Known rows, with every step that occurs
B-E-L-P: [ -4  -6 -14 -14  -7  -2  -9   1   1  -1  -6  -3 -28 -17   4  -9  -2   5
   4   0  16   4  14  33   8  -2 -16 -10]
C-P-L-E: [ -8  -4  -7   8 -17  -4   3 -13   6   4   4   4  -3 -10 -31  17 -20  14
  -4  -3  -5  -3  18   1  -9  -4  -2  -8]
E-A: [ -3  -1   1 -12   3  -4  10   2  -1  -2   5   9   6  18  10   6   5   6
   3   0  -1   2   2   6  -4   7   5   3]
H-L-E-A: [ -5  -2   5 -10  -2 -16   4 -13   1  -1  11  14  -1   1 -11  10  -4   6
   1  -3 -12   0  12  20  -3   5   1   0]
A-E-L-P-C: [  8  -2  -3 -12  -6   2 -16 -14   9  -2 -13  10 -23 -16  13  -9   5   4
   2   4  24   2   8  20  -2   1 -11   8]
R-B-E: [  4   2 -12   2 -16  -7   8   8   7   1   0   8 -23  -4 -10   8   3   6
   1  -5 -18   3   6  -5   4  -9  -4   0]
P-U: [ 17   0  -9  -3   7   2   4   6  -3   1  -6   7  -1   0   1  -6  -2  -6
  -3   0  11  -5  -6 -14   1   0  10  -2]
B-R: [ 3 -3 -2 -3  8  4  5  4 -2  3 16  6 -3  0  5  7 -3  4 -2 -2  5  3 -5  0
 13  0 -6 -1]
P-L: [  6   2 -14  -8 -11   3   1   6   0   5  -2  -3  -1  12  -8   9 -12  14
  -4  -2  -1  -1   8   1  -1  -1   8  -1]
H-U-E-A: [ -4   3  22 -13  -7  -7  17   1   2   1   3  17   6  29  11  20  22   8
  -1   4  -1  -1   3  22 -16   5   3   5]
E-L-H-U: [ -9   1  18  12  -2   1 -10   1   6   3   1  -1  -5 -15   1  -1   4 -10
  -4   5  15  -1   3  -3 -11  -4  -6  -9]
U-E-L: [ -5   2  10   4   1   4   2   8   4   1  -1   3 -18 -14  -8   0   9  -3
   1   3   8   1   6  35  -2   0 -12   1]
C-P-U: [ 19  -4  -8   3   2   3  -4  -1   2  -1  -4  13  11   0  -6  -5 -11  -1
   0   0   9  -7   1 -24 -10   0   8  -7]
P-L-H-U-E-A: [ -2   4  12  -7 -10  -5  15   2   5   5   5  15   3  25  10  26  17  12
  -5   2   1  -2   6  18 -14   3   8   6]
L-E-A: [-15  -3   4  -4  -1  -9  16  -7   0  -2   8  11  -2   4  -6  12   3   6
   1   0  -3   1   8  12  -3   3  -1   0]
E-L-H-U-P-C: [  0   2  21  17 -10   3 -14 -16  12   1 -12   8 -18 -15 -14 -11   7  -1
  -9   2  19  -1   8 -12  -7  -2  -2   5]
E-L-H: [ -8  -1  -4  20   8   5 -12  -1   6   2   6  -4 -16 -32  -1  -6   1 -12
  -2   0  13   0   3   3   5  -2  -5  -2]
R-B: [ 5  4 -2 11 -3 -1 10 -3  5  4 -4  7  2  5 -8  3  8  2  4  3 -8  3  4 -5
  0 -4  9  5]
E-L-P: [ -4  -5  -8 -10   1   2  -9  -6  -2   0  -8  -5 -12 -12   7 -12   0   1
   6   4  23   4  11  34   4   1  -9  -8]
E-L: [ -6  -1   2   3   4   5  -6   8   1   0  -2  -3 -13 -17  -9 -12  -6  -7
   3   2  11   3   6  16   0   0 -10  -7]
A-E-L-H: [ -3   0   0  17   7   2 -11   7   9   0   6   2 -13 -31   3   0   5 -16
   1   4  10  -2   1   0   2  -1   2   3]
H-U: [ -4   2  22  -3  -9  -3  -1   2   1   2  -3   3   7  10   1   4   3   0
  -3   5   5  -2   0  -5 -15  -3  -1  -7]
U-H: [ -6   4  -7  -6  -2   6  -8  11  -1   4   2   8   2   6 -22  23  18  -4
  -1  -4  -4  -1   6  -5  -8  -4   4   4]
A-E: [ 6  2  6 -3 -2 -4  0 13  4 -3  1 10  4  3  4  8  8 -6  4  6 -5 -3 -5 -4
 -4  2 11  9]
P-L-H: [  3   1 -18  11  -4   4  -6  -5   5   6   5  -5  -6  -8   1  11  -5   4
  -8  -3   3  -3   6  -9   4  -3   9   1]
A-E-L-H-U: [ -6   3  21  10  -3  -2 -10   7   8   2   1   4  -3 -14   2   4   7 -13
  -2   8  13  -3   1  -5 -13  -4   1  -5]
B-E-A: [ -3  -2  -8 -16  -7  -9  10  11   1  -3   7  11 -12  12   7  11   3  10
   0  -5  -9   2   5   6  -1   2  -5  -1]
P-L-H-U: [ -2   3   7   6 -12   0  -5  -1   5   7   0  -1   2   5   1  13  -2   4
  -9   2   8  -4   4 -12 -12  -5   7  -6]
E-L-H-U-P: [ -8   1  26  24  -6   0  -6   0   6   2  -5   0  -2  -9 -23  -9   8  -7
  -6   4  12  -2   7 -11  -6  -2  11  -4]

Rows
[-11  -1   0  -2 -10  -8  18  -3   0   1   5   9  -3  12 -23  14  -4  15
  -3  -1  -4   0  15   8  -3   4  12   1]	U-P-L-E-A
[  9  -2 -12  -1 -16   4  -7  -4   5   4   1   3  10  11 -14  12 -22  17
  -1  -2  -2  -2  14  -9 -13   0   5  -6]	C-P-L
[ -7   0   1 -12  -3 -13   0  -8   0   1  12  18   0   5 -22  22   5   4
   1  -5 -14  -1  15  18  -7   3   3   3]	U-H-L-E-A
[ -6   3  19  -4  -4  -6  13  -2   5   2   7  17   4  19  15  22  24   5
  -3   3   1  -2   2  17 -13   4   4   6]	L-H-U-E-A
[ -4   1  -8   4  -8  -1   0  17   7   1  -2   3 -31 -21 -17  -5  -2  -2
   4  -1  -2   5  11  12   4  -7 -13  -6]	R-B-E-L
[ -6  -2  -7  -3  -5  -1  -6  18   3  -2   0  -2 -31 -23 -13  -7  -8  -2
   1  -3   3   3   9  16   4  -4 -19 -10]	B-E-L
[ -4   5  23  11  -9  -2   6  -6   8   5   2   9  -4   1   6  19  24   1
  -8   3   3  -4  -1  14 -11  -4   0   5]	L-H-U-E
[  5   2  -5   4 -15   2   2   4   0   4  -6  -3   0  14 -26   2  -9  15
  -6  -1  -1  -2  12  -6   1   1  21   2]	U-P-L
[ -6  -2   9 -11  -7   0  -3  -6   1   3 -10   1 -12  -4   7  -1  13   4
   3   8  22   2  11  48  -5  -1 -10  -6]	H-U-E-L-P
[  8   2 -15 -16   4   6 -11  20  -2   3  -8  16  -6  -1 -15  14  20 -10
   3   2  16  -5   7   4  -6  -2  10   2]	A-E-L-P-U-H
[ -5   0 -13  20  -2   0  -6   5  11   3   5   0 -30 -34  -7  -1   3  -8
  -2  -3   3   2   8  -1   7  -8  -8  -2]	R-B-E-L-H
[-10  -1  -8   3 -14  -5  10  -7   2   4   2  -2 -12  -9 -25  15 -13  11
  -6  -2  -3  -2  13   7  -1  -5  -1  -5]	P-L-E
[  0   0  -9 -10  -9  -9  16   9   5  -1   5  15 -12  15   1  13   8  10
   4  -3 -15   4   8   2   0   0   1   2]	R-B-E-A
[  4   0 -24 -18  -2   5 -11  18  -2   3  -7  11 -19  -5 -18  13  15  -5
  -1  -5  14  -3  11   4  -2  -6  -1  -4]	B-E-L-P-U-H
[ -8   3  24   1  -5   2   2   9   4   3  -4   5 -13  -8  -7   3  11  -4
  -1   6  11   0   6  33 -12  -2 -13  -4]	H-U-E-L
[ -2  -1   5   2  -6 -15  -7 -18   3   1   7   6  -9 -22 -27   6 -10   1
  -2  -4 -15  -2  12  18   1  -2  -5  -2]	H-L-E
[  4  -2 -16  17  -8   4 -12 -11  10   5   7   0   2  -9  -5  12 -13   7
  -6  -3   2  -4  10 -16  -5  -2   7  -3]	C-P-L-H
[  4   3  10   2 -20   0   3   6   1   5  -9  -1   5  21 -27   5  -7  14
  -7   2   2  -2  12  -9  -8  -1  20  -4]	H-U-P-L
[ -7   3  12  14 -11  -3  -5   6  10   4   1   3 -16 -16  -4   4   6  -6
  -4   3   5   0   7  -6  -8  -9  -6  -9]	R-B-E-L-H-U
[  5   1 -19 -15   5   8 -11  13  -4   4  -8  10  -6  -1 -16  10  16  -8
   1  -1  19  -3   9   5  -4  -3   6  -2]	E-L-P-U-H
[  9  -1  -2 -19   3  -4  17  -1  -1   0  -2  19   0  23  18  12  20   9
   0   3  10  -2   2  28  -4   6   9   8]	L-P-U-E-A
[  6   2   4   1   5   5   5  12   2   2  -5   7 -18 -14  -7  -3   8  -7
  -1   3  14  -2   2  27  -1   0  -5   0]	P-U-E-L
[  4  -1  -4   1  -6 -10 -15 -15   4   3   7  19  -1 -17 -45  19  -5  -3
  -2  -6 -12  -7  17   0 -10  -4   1  -4]	C-P-U-H-L-E
[ -5   2  26  23  -9  -3  -3  -4   5   2  -4   2   4   0 -19  -3  11  -3
  -7   3   7  -4   5 -19  -6  -2  17   0]	L-H-U-P
[ -6   2  17  11  -5  -2  -6  -5   6   3   2   1   4  -4   7   7   7  -6
  -7   3   8  -3  -1 -14 -12  -5   1  -6]	L-H-U
